Each row was made from one small tree. Brackets hold a mark, then the marks that hang from it, in the order of their numbers. Every link used is in the known rows. Write each row's tree.
Known rows
(Q_160 (Q_660 Q_221 Q_587) (Q_983 Q_868)): [-1.03  0.43 -0.50 -1.11 -0.22 -0.91 -1.34 -0.46 -4.92 -0.56  2.44  0.16
 -1.43 -4.20 -1.52 -0.64  3.06  2.83  0.90  0.33  0.15  0.11]
(Q_633 (Q_660 Q_160 Q_221 Q_587)): [ 2.02 -0.74  1.37 -0.83  0.20 -0.51 -1.58  0.44 -3.98  0.04  3.01  1.04
 -1.50 -4.15  2.11 -1.12  0.83  0.63 -0.59  1.25 -1.03 -2.90]
(Q_983 (Q_160 (Q_660 Q_221)) Q_868): [-1.15  1.07 -0.13 -0.73 -0.25 -1.30 -0.84  0.06 -2.67  0.79  1.56 -2.17
 -1.11 -2.49  0.52 -0.30  1.38  2.71  0.56 -1.48  0.27  1.23]
(Q_643 Q_221): [ 0.27 -0.49  0.95 -0.34  0.89 -1.78  0.53 -0.94 -0.87 -0.50  0.79 -0.28
  0.46 -0.80  0.76  0.08 -0.90  0.90 -0.39  0.54  2.37 -0.78]
(Q_633 Q_660): [ 0.28 -0.07  0.39  0.18 -0.36  1.10 -0.28  0.27 -0.43  0.63 -0.94  0.39
 -1.58 -0.12  0.18  0.15  0.12 -0.21 -0.50 -0.23 -0.60 -1.76]
(Q_65 (Q_15 Q_347) (Q_983 Q_868)): [-1.31  0.83 -3.34 -0.84  3.82  3.36 -0.40 -1.02 -0.35 -0.16  1.46 -0.90
  1.89 -0.56 -0.03 -1.06  1.76  1.97  1.18  0.47  1.06  2.04]
(Q_347 Q_15): [-0.01  0.06  1.44  0.09  0.50  0.55  0.25 -0.30 -0.36  0.23  0.73 -0.49
  0.86  0.35 -0.71 -0.67  1.88  0.30  0.53  0.74  0.63  0.28]
(Q_160 Q_660 (Q_983 Q_868)): [-2.01  0.74 -1.14 -0.47 -0.86  0.27 -0.72 -0.05 -3.03  0.42 -0.56 -0.39
 -1.26 -1.07 -2.81  0.01  3.38  2.02  0.59 -1.32  0.06  0.63]
(Q_15 Q_347): [ 0.54  0.54  0.21 -0.01  1.17 -0.26  0.51  0.18  0.17 -0.30  0.04  0.61
  1.99 -0.55 -0.12  0.38  0.80 -0.33  0.66  0.35 -0.18  0.34]
(Q_221 (Q_660 Q_160 Q_587)): [ 1.22 -1.14  1.62 -0.22 -0.25 -2.99 -1.68  0.07 -4.01 -0.09  1.49  0.61
 -0.08 -3.63  1.12 -0.60  1.17  0.73 -1.08 -0.66  0.01 -1.27]
(Q_221 Q_660): [ 0.25 -0.32  1.05  0.18 -0.39 -2.36 -0.48 -0.09 -0.94  0.61 -0.81  0.36
 -0.25 -1.30 -0.15  0.53  0.23  0.44 -0.98 -1.28  0.74 -0.42]
(Q_643 (Q_65 Q_15 Q_983) (Q_221 (Q_660 Q_160 Q_587))): [ 0.29 -0.84 -0.21 -0.98  3.75  0.62 -1.81 -2.44 -5.02 -1.37  2.17  0.97
  0.57 -3.44  1.55 -2.50  0.65  2.86 -2.07  0.22  4.49 -2.09]
(Q_643 (Q_65 Q_983) (Q_221 (Q_660 Q_160 Q_587))): [ 0.15 -0.54  0.68 -0.88  1.97 -1.22 -1.74 -1.66 -4.55 -1.10  1.90  0.78
  0.22 -3.69  1.78 -1.80  0.39  3.22 -2.20 -0.17  3.89 -2.53]
(Q_983 (Q_160 (Q_660 Q_221 Q_587))): [ 0.48  0.12  0.93 -0.33  0.14 -1.07 -0.67  0.04 -3.50 -0.44  1.80 -0.23
 -1.02 -3.68  1.11 -0.86  1.32  1.08  0.24  0.07 -0.29 -0.01]
(Q_660 (Q_160 (Q_983 Q_868)) Q_221 Q_587): [ 0.32  0.06 -0.10 -1.86  0.25 -1.66 -2.38 -0.20 -5.72  0.06  4.94  0.22
 -0.67 -5.03  1.27 -1.52  2.55  2.97  0.62  1.59 -0.33 -0.36]
(Q_587 (Q_660 Q_160 Q_221)): [ 2.40 -0.53  1.32 -0.57  0.86 -2.04 -0.54  0.66 -2.80 -0.47  1.95  0.57
 -0.29 -3.77  0.69 -1.14  0.33  0.25  0.40 -0.14 -0.19 -1.64]
(Q_160 Q_660 Q_983): [-0.87  0.35 -0.46 -0.15 -0.58  0.60 -0.39  0.22 -2.74  0.06 -1.35  1.01
 -1.18 -1.01 -2.68 -0.09  3.35  0.48  0.20 -0.47 -0.22 -0.16]
(Q_160 Q_660): [ 0.30 -0.29  0.54  0.33 -0.22 -0.20  0.21  0.36 -1.42 -0.55 -0.75  0.42
 -0.34 -0.98 -1.40 -0.06  1.23 -0.43 -0.34 -0.94 -0.07 -0.64]
(Q_633 (Q_660 (Q_160 (Q_983 Q_868)) Q_221 Q_587)): [ 0.50 -0.06  0.32 -1.33 -0.19 -0.20 -2.23  0.10 -4.97  0.67  3.06  0.49
 -2.04 -4.20  1.25 -1.12  2.20  2.15  0.04  1.05 -0.93 -2.10]
(Q_633 (Q_660 Q_587)): [ 0.52 -0.60  0.59  0.05 -0.26  0.93 -0.72 -0.06 -1.83 -0.57  0.54  0.45
 -1.60 -1.62  0.77 -0.48  0.14  0.13 -0.29  0.54 -0.88 -2.01]
(Q_868 (Q_983 (Q_160 (Q_660 Q_221)))): [-1.12  0.35 -0.08 -0.44 -0.34 -0.53 -0.55  0.09 -1.89  0.23 -1.03  0.12
 -0.73 -1.95  0.29 -0.49  1.05  1.49  0.51  0.53 -0.59  0.10]
(Q_983 Q_160): [-0.70  0.60  0.00 -0.11 -0.16  0.14 -0.38  0.04 -0.84  0.68 -0.06 -1.05
 -0.62 -0.36  1.26 -0.31  0.58  0.80  0.28 -0.46 -0.26  0.91]

Which tree is each row?
[-0.32 -0.49  0.58 -0.74 -0.62 -2.66 -2.24 -0.18 -5.09  0.47  1.52  0.10
 -0.71 -3.73  0.16 -0.58  2.55  2.33 -0.54 -0.87  0.17 -0.46] | (Q_221 (Q_660 (Q_160 (Q_983 Q_868)) Q_587))
[ 0.48 -0.74  1.03 -0.49 -0.47 -2.43 -2.08 -0.05 -4.91  0.28  1.13  0.99
 -0.67 -3.69  0.26 -0.67  2.53  1.38 -0.77 -0.37  0.01 -1.05] | (Q_221 (Q_660 (Q_160 Q_983) Q_587))
[-0.98  0.41 -0.91 -1.04 -0.53 -0.15 -1.63  0.33 -3.29  1.25  1.09 -0.48
 -0.48 -1.13 -0.23 -0.69  2.88  1.98  0.26 -0.41 -0.36  0.30] | (Q_660 (Q_160 (Q_983 Q_868)))
[ 1.37 -0.59  1.13 -0.33  0.37 -1.46 -0.41 -0.04 -3.37 -1.50  2.38  1.04
 -0.45 -4.16 -0.14 -0.64  0.96  0.31 -0.08  0.66 -0.06 -1.22] | (Q_160 (Q_660 Q_221 Q_587))
[-0.79  1.14 -1.08 -0.62  1.35  2.21 -1.23 -0.58 -2.09 -0.20  0.54  0.38
 -0.71 -1.73  0.72 -1.66  1.13  2.31 -0.82 -0.38  1.40 -0.64] | (Q_643 (Q_65 (Q_983 (Q_160 (Q_660 Q_221)))))
[ 0.14  0.03  0.22 -0.78  0.02 -0.63 -1.04 -0.25 -4.72 -0.85  1.71  1.59
 -1.26 -4.15 -1.41 -0.72  3.06  1.31  0.57  1.14 -0.13 -0.79] | (Q_160 (Q_660 Q_221 Q_587) Q_983)
[-0.69 -0.19 -0.55 -1.08 -0.30 -0.36 -2.18 -0.13 -5.05 -0.18  2.95 -0.29
 -0.51 -3.03  0.46 -1.38  2.88  2.41  0.60  0.48 -0.74 -0.10] | (Q_660 (Q_160 (Q_983 Q_868)) Q_587)
[ 0.27  0.54  0.75 -0.27  0.05 -0.90 -0.40  0.33 -2.40  0.40  0.61 -0.40
 -0.94 -2.44  0.67 -0.40  1.43  0.79  0.01 -0.47 -0.07  0.21] | (Q_983 (Q_160 (Q_660 Q_221)))
[-2.27  0.78 -3.53 -0.85  2.79  3.61 -1.13 -1.07 -1.27  0.59  1.42 -2.27
 -0.16 -0.39  1.02 -1.64  1.64  2.84  0.87 -0.18  1.02  2.51] | (Q_65 Q_15 (Q_983 Q_160 Q_868))
[-0.30  0.30  0.07 -1.19  3.21 -0.45 -1.31 -2.34 -4.92 -0.16  0.84  0.77
  1.40 -2.23  0.05 -1.24  1.53  3.03 -1.33 -0.73  4.60 -1.25] | (Q_643 (Q_65 (Q_15 Q_347)) (Q_221 (Q_660 (Q_160 (Q_983 Q_868)))))
[ 1.68 -0.11  0.71 -0.85  0.61 -1.57 -0.95  0.49 -3.70 -0.11  1.49  0.95
 -0.80 -3.82 -0.08 -1.21  1.67  0.91  0.79  0.12 -0.24 -1.29] | (Q_587 (Q_660 (Q_160 Q_983) Q_221))
[-1.03 -0.01  0.08 -0.50 -0.27 -0.62 -0.80 -0.11 -2.86 -0.47 -0.11  0.27
 -0.76 -2.93  0.64 -0.85  1.09  1.73  0.63  1.02 -0.67 -0.13] | (Q_868 (Q_983 (Q_160 (Q_660 Q_221 Q_587))))
[ 0.91  0.28  0.13 -1.52  0.28 -1.16 -1.65  0.42 -3.70  1.26  2.54  1.16
 -0.51 -3.13  0.68 -0.87  2.55  1.38  0.08  1.34 -0.22 -0.72] | (Q_660 (Q_160 Q_983) Q_221)
[-1.79  0.91 -0.49 -0.24 -0.64 -0.46 -0.71  0.15 -2.30  0.61  0.26 -2.49
 -1.04 -1.16 -0.01 -0.21  1.56  2.30  0.41 -2.21  0.08  1.51] | (Q_983 (Q_160 Q_660) Q_868)
[-1.87  0.65 -1.85 -0.97  3.50  2.65 -0.86 -2.42 -3.27 -0.86  1.16 -1.12
  0.01 -1.24  0.71 -2.09  0.70  3.80 -0.86 -0.64  4.45 -0.13] | (Q_643 (Q_65 Q_15 (Q_983 (Q_160 Q_660) Q_868)) Q_221)
[-1.22  0.95 -0.76 -1.08 -0.41 -0.80 -0.95 -0.10 -3.48  0.57  0.96 -0.02
 -1.34 -2.67 -2.12 -0.10  3.05  2.52  0.67 -0.37  0.34  0.37] | (Q_160 (Q_660 Q_221) (Q_983 Q_868))
[ 0.22 -0.21  0.80 -0.47 -0.62 -2.32 -1.63  0.35 -3.42  1.40 -0.35  0.82
 -0.59 -2.22 -0.32 -0.01  2.58  1.04 -0.99 -1.08  0.21 -0.68] | (Q_221 (Q_660 (Q_160 Q_983)))
[-0.63 -0.55 -0.81 -1.25  3.55  0.35 -2.06 -2.62 -5.22 -1.08  2.75 -0.20
  0.48 -3.44  1.48 -2.43  0.69  4.10 -1.76 -0.35  4.75 -1.45] | (Q_643 (Q_65 Q_15 (Q_983 Q_868)) (Q_221 (Q_660 Q_160 Q_587)))
[-1.64  0.55 -0.24 -0.26 -0.53 -0.65 -0.98 -0.17 -3.38 -0.26  1.49 -2.34
 -1.08 -2.41  0.45 -0.65  1.56  2.56  0.60 -1.61 -0.24  1.26] | (Q_983 (Q_160 (Q_660 Q_587)) Q_868)
[ 2.24 -0.76  1.25 -1.21  0.75 -2.00 -1.68  0.16 -4.42 -0.64  4.85  0.93
  0.10 -5.02  2.40 -1.52  0.88  1.00 -0.05  1.86 -0.41 -1.40] | (Q_660 Q_160 Q_221 Q_587)
